Known rows, with every step that occurs
refo, laso, zibof: [ 31.9 -10.3 -21.1  18.1  -6.9   9.0   0.2   4.0  17.2  -4.1 -24.5  16.2
 -12.9 -11.5   6.8  -3.3  10.4 -13.7  -0.2  27.0   0.0  -2.5 -13.0]
laso, zibof, dutok, kesek: [ 28.8 -24.7 -13.4  20.6  14.3  -9.5 -34.9  24.5   1.1  10.9   3.3  13.3
   0.6   1.5  23.0 -14.9  13.7 -14.7  12.9   7.1 -11.9   0.0 -18.7]
laso, zibof: [ 21.4 -11.6 -10.0  14.8 -18.0  -1.5 -14.2   0.2   8.4   3.3 -11.4   3.6
 -13.5   1.7  11.0   5.7   6.6  -1.8  -0.9  11.9 -10.3  10.7  -2.2]
simag, kesek, laso, zibof, dutok: [  3.5 -57.4  -2.8   1.2   4.4   2.6   3.4   1.9  25.3  16.8 -23.7  -8.8
   1.3  11.3   1.4  -1.2  24.8   3.4  -9.6  28.1 -19.3 -29.3  -7.7]
simag, kesek: [ -4.0 -20.3   7.8   1.0  -5.5  11.8  15.9   7.1   2.7  17.0   1.8  -1.7
   1.9 -17.2  -6.4   3.3 -15.6   1.6 -14.1  -4.6  13.3  -4.7  14.3]
simag, kesek, dutok, refo, laso, zibof: [ 25.4 -35.9 -14.2  -0.4 -17.1  -0.4  24.2  35.2  22.0  -0.6  -2.2  34.2
 -14.8 -27.1 -38.6 -11.6   8.0  -8.9  -3.9  29.0  22.0  -5.4 -18.1]
refo, dutok, kesek, simag: [ 19.4 -12.0  10.3  -1.5   4.9   8.0   5.7  12.0 -14.2  -7.3  27.1  31.3
   4.4  -9.3 -24.2 -35.1   8.2 -10.2   7.2  -8.9  18.5  32.0 -11.6]
laso, zibof, simag: [ 32.5 -24.9 -25.1  28.6 -19.4 -16.3  -3.4  -8.1  -7.5  13.3   0.5   6.5
  -1.2   5.2  16.8  10.1  20.8 -22.4   0.1  23.2 -25.3   3.8 -14.9]
laso, zibof, dutok: [ 17.7 -25.3 -19.5   9.3   0.6 -17.0 -24.8   7.0  17.5  13.9 -15.0  -3.6
  -0.1  18.9  20.6   1.0  26.2  -9.1   5.0  26.1 -18.3  -5.7 -11.1]
kesek, dutok, refo: [  0.8  -2.5  -1.1 -17.6   0.0 -20.6   8.8  23.1   4.1 -13.2  20.7  20.7
  -8.2  -0.8 -36.6  -7.4  12.8   3.6  11.1   4.0  11.0   5.9 -15.2]
dutok, kesek, laso, zibof, simag, likik: [ 52.1 -52.3 -22.2  17.5  -8.3  13.2   1.5   5.5 -19.2   6.2  -0.9  20.5
  12.5   3.9  13.7   0.9  18.9  -9.6  -5.8   3.3 -28.1   1.9 -12.7]
zibof, dutok, refo, laso: [ 20.2   5.5 -30.9   2.2  15.8 -20.4   9.7  32.3   0.0  -8.9  -5.6  14.4
  21.4  14.0 -14.4 -19.6  23.1 -22.2  22.8  21.2  11.4 -24.7 -26.1]
refo, laso, zibof, simag, kesek: [ 36.2 -42.1 -28.0  33.0 -18.0   8.1  29.9   3.0   2.9  19.3 -10.0  21.6
   4.4 -27.1   7.6   0.6   9.6 -30.3  -9.8  31.0  -1.2 -16.9 -10.6]
kesek, laso, zibof: [ 11.5 -27.1   0.4   3.0  -6.0   5.4  -1.6  -9.5  16.5  -5.9 -24.6  -0.5
 -14.3  12.6  -4.9   1.3  22.2   9.8  -6.5  20.1 -23.1  -7.2 -14.5]
refo, simag: [  7.2   3.8 -14.1  -3.0  10.1  -0.6  15.9 -14.0 -15.4 -10.5  -6.6 -19.4
  12.5  -9.9  -4.2  -8.7  10.9 -17.9  -0.2   2.1  -1.7  16.6   3.6]
dutok, kesek: [ 12.0   1.8   4.6  12.7  15.1   9.6  -8.6  20.9 -13.6  -3.2  15.7  19.3
  -1.2 -18.9   2.3 -17.3 -12.8 -11.2   7.1 -18.9   7.0  10.9  -5.0]
dutok, kesek, laso, zibof: [ 22.1 -24.0   5.1  13.8   9.1  13.5  -9.3  10.0  -0.3 -11.9  -8.3  20.1
 -15.3 -10.6  -4.4 -11.9   7.5   2.5   1.9   0.2 -17.4   1.2 -20.3]
refo, laso, zibof, simag, kesek, dutok: [ 26.7 -57.7 -12.5  11.6 -12.9   5.5  38.6   3.4  18.1  14.4   3.4  32.8
 -11.3 -31.5 -12.2  -8.5  19.9 -21.8  -9.4  41.3  -1.3 -14.2 -19.4]
zibof, laso: [  6.0 -15.0 -10.7  -5.3   9.5  -0.1  15.2  12.6  13.5   3.8  12.7  -7.0
   8.2   2.3  11.3  -2.6   1.1 -17.5  11.2  17.5   4.0   5.3 -17.1]
kesek, simag: [  5.4  -9.9  13.9   6.0   0.2  -1.4  15.7   3.5 -11.1  10.8  -1.5   7.3
 -19.2  13.3 -14.0   0.9   7.3   7.5  -7.4   7.0   5.0  11.6   2.9]
laso, zibof, simag, kesek, dutok, refo: [ 26.4 -48.0 -15.6  13.2 -32.1 -24.7  19.6  17.4  -1.2  12.6  23.2  27.5
  -0.7 -10.0 -26.1   7.5  19.7 -16.9  -4.5  22.5   3.5   5.6 -18.2]

Rows
[ 35.7 -36.5 -18.0  12.8  -0.7  -2.2   2.1 -12.3  -8.6 -16.7  22.8  27.7
  19.6 -11.2 -10.6 -26.3  38.2 -22.5  13.4  12.3 -25.0   6.6 -38.9] | refo, dutok, kesek, laso, zibof, simag
[ 23.3 -27.3   1.8  -6.5 -16.3  12.5  13.9   9.5 -12.3  23.0  -9.5   7.4
  -0.7  22.6  -1.8  12.4  -1.9  13.2 -17.3   1.4   5.6  22.9  17.8] | kesek, simag, likik
[  9.8 -54.6 -15.5   2.9  14.3   5.4  18.5 -14.7  10.3   6.5 -31.7 -28.2
  12.2   1.9  -3.1  -7.5  35.8 -14.0  -9.5  29.1 -22.2 -14.9  -3.1] | refo, simag, kesek, laso, zibof, dutok
[-16.1 -35.9  20.0 -18.0  -1.8  13.2  22.7   8.6  20.2  11.5  13.8   9.8
 -10.8 -21.7 -20.4  -7.5  -2.3   8.6 -11.9   5.2   8.9  -4.1   3.0] | simag, kesek, dutok
[ 17.3 -62.1  -5.5   9.3 -21.5  -2.7  18.7  -0.3  11.0  23.6  15.0  18.8
 -13.3 -18.5  -6.0   5.7  20.4 -14.6 -12.4  28.1 -12.3  -3.0  -6.9] | laso, zibof, simag, kesek, dutok
[  7.1  -0.4 -14.0 -23.0   8.7 -19.3  26.1   6.5 -13.4 -28.6  12.8   3.5
   7.5  -8.0 -39.8 -17.1  21.9 -11.9   9.6   6.6   8.8  22.0 -14.4] | kesek, dutok, refo, simag
[ 26.2 -43.6 -16.7  32.2 -28.3  -5.4   7.0  -3.7  -5.9  25.8   3.3   7.4
   3.6 -12.0  10.6  13.2   8.9 -17.3 -16.0  17.4 -12.2  -2.9  -0.5] | laso, zibof, simag, kesek
[  9.9  -2.1  -9.1 -17.1   7.2  -8.4  26.2  26.1   8.0 -20.0   9.4  33.4
  -5.8 -11.8 -41.7 -24.1  17.1  -9.0  13.5  19.4  19.5  -6.3 -29.8] | kesek, dutok, refo, laso
[ 42.5   1.6 -33.7  18.3 -17.0 -12.0   1.7  26.0   2.5 -13.4 -18.6  26.5
  -1.8  -3.9 -16.9  -4.1  11.8 -16.2  10.2  23.1   9.6   3.3 -22.4] | dutok, refo, laso, zibof
[  8.7 -37.0  -7.0  -0.3  12.8 -10.3  -9.8  -6.8  20.9   2.7 -26.2  -8.9
  -1.0  30.3   5.1  -3.1  41.5   2.8   4.0  33.7 -33.8 -22.6 -21.6] | kesek, laso, zibof, dutok
[ 29.1 -12.9 -33.6  13.6  -8.9 -33.4 -23.4  24.6   3.5   3.4  -5.9   3.4
   6.3  27.4  -0.3  -1.2  27.1  -9.2  15.3  21.2  -7.0  -1.8 -17.6] | laso, zibof, dutok, refo
[ 42.3 -22.4 -35.3  32.5  -7.7  -6.3  13.0  -4.7  -3.3   3.5 -14.0  21.4
   1.1  -8.9   7.8   0.0  24.8 -30.9   5.0  35.4 -14.3  -7.5 -23.1] | refo, laso, zibof, simag
[ -4.9 -47.3   5.4  -4.6  -4.0  -0.8  35.2  -1.6   0.3  18.8  26.7  17.6
   1.5 -21.2 -12.6  -3.4  11.3 -10.5 -10.7  16.5  -0.3 -12.8  -4.0] | zibof, simag, kesek, dutok
[  6.6 -45.1   5.6   4.4 -15.1  17.1   9.9  -6.1  19.9  10.5 -22.5  -1.8
 -12.9  -5.3 -10.1   3.1   5.0   9.0 -20.9  14.6 -11.4 -10.9  -1.4] | simag, kesek, laso, zibof
[ 27.1 -17.9 -26.5 -35.5  -8.3  -7.0  23.4  11.7 -14.5 -15.7   6.0   0.9
  23.4  -1.8 -26.5  -6.6  17.3  -4.2   1.0   1.9  10.2  33.9   3.8] | kesek, dutok, refo, simag, likik
[ 27.8 -20.2 -34.6   1.2  13.5 -26.9   4.8  -1.5  -5.1 -23.7 -22.2 -17.6
  19.8  26.6 -19.5 -10.7  52.0 -15.9  13.4  31.1 -20.2  -3.1 -24.7] | kesek, laso, zibof, dutok, refo, simag
[ 25.4 -11.5 -29.5 -13.2  -5.6  13.8  19.0 -10.0 -15.1  -0.1 -12.2 -20.0
  30.0  -2.1   8.9   0.2   4.2  -6.7  -8.8  -4.1  -1.4  29.3  23.3] | refo, simag, likik
[ -0.3 -29.6 -19.1 -11.9  20.1 -15.0  36.8   3.8 -11.0  -7.0 -11.0 -20.2
  34.8   9.6 -34.7 -16.3  27.6 -15.8   2.9  13.1   3.5 -16.7 -10.6] | zibof, dutok, refo, simag, kesek, laso
[ 41.2 -24.9 -32.1  13.2 -12.3 -23.8  22.8  16.7   1.2 -10.8   9.5  41.7
  -4.9  -6.6 -25.6 -10.4  39.3 -26.3  17.0  42.3  -3.8  -4.1 -41.8] | kesek, dutok, refo, laso, zibof, simag
[ -4.5 -23.4   7.9 -18.6  -7.9  -6.6  23.9  26.8   7.8   1.1  21.0  18.5
  -1.5 -14.5 -41.3  -4.6  -2.8   4.4  -4.2   0.2  25.2  -1.0  -4.9] | simag, kesek, dutok, refo
[ 25.0 -28.8  -5.7  -0.5  -1.7  12.9 -10.4  -0.9  15.1 -25.0   6.1  22.3
   7.2 -12.7 -18.5 -30.8  25.1  -5.1   8.5   2.6 -11.8  10.9 -29.5] | refo, dutok, kesek, laso, zibof
[ 18.8  16.8 -28.2  -0.1   0.9 -17.3  14.5   4.3 -26.2 -21.5   0.3 -11.3
  22.1  -1.6 -24.3  -8.6  10.1 -19.2   8.7  -1.6  11.5  23.5  -5.9] | dutok, refo, simag
[ 33.9 -25.5   4.7   1.5   2.2  21.4   6.3  31.6 -27.2  17.2   6.7  26.2
  -2.2   3.8  -1.5  -6.4 -10.5   3.6 -10.7 -18.4  15.3  28.8  13.6] | dutok, kesek, simag, likik
[ 36.1 -33.3  -3.1  26.8  15.5 -10.6 -18.8  32.6  -7.8  21.9   0.2  26.0
 -15.3  16.5   7.6 -14.8  21.0 -11.6   4.6  13.9  -5.9  13.5 -13.9] | laso, zibof, dutok, kesek, simag
[-15.1 -32.0  17.1 -10.0   4.6  20.2  25.7  -6.3   9.9   4.6  -9.5  -6.7
   0.0  -7.2 -20.6  -2.6   0.0  13.1 -17.1   1.5  -0.6 -23.4   4.6] | simag, kesek, laso
[ 41.1 -21.5 -28.0  22.4  26.3   0.7 -15.0  33.6   8.0   1.7 -10.8  28.5
   2.1 -11.0  15.2 -27.7  16.1 -30.3  17.2  21.6  -2.2 -11.6 -28.5] | refo, laso, zibof, dutok, kesek
[ 72.4 -26.2 -58.9  20.6 -34.4  -9.1  14.0  21.6 -14.4   6.3 -13.0  29.2
  27.0   8.0   2.2  10.5  20.1 -28.1   5.0  28.5  -0.9   5.3 -16.0] | dutok, refo, laso, zibof, simag, likik
[  0.6 -10.9  14.6  -0.2  29.4  14.8   9.2   6.8 -11.3 -16.1   7.1  16.0
  -4.4 -10.1 -14.7 -20.5   4.2   2.5   4.8 -10.2  -6.8  -8.8 -16.5] | dutok, kesek, laso
[ 34.5 -36.3  -7.4  28.9   5.8   1.7   2.0  -2.8 -20.2  -5.4   5.1  24.2
  -4.8  -5.5   3.2  -9.9  25.2 -15.3   3.9  11.0 -30.6  -5.2 -29.8] | dutok, kesek, laso, zibof, simag
[ 58.4 -37.5 -45.8  18.8 -26.8   5.0  12.9   0.3  -4.5  15.1 -19.5  20.2
  15.4  -0.1  20.6  11.4  19.0 -24.7  -6.5  31.3 -15.5  -0.5  -5.7] | refo, laso, zibof, simag, likik
[ 17.7  -9.2  16.6  16.1  16.0   7.2   4.3  26.6 -26.8   8.8  10.7  28.8
 -18.2  -5.1 -11.4 -17.9  -5.5  -1.4  -0.5 -10.0  13.2  20.6  -4.1] | dutok, kesek, simag
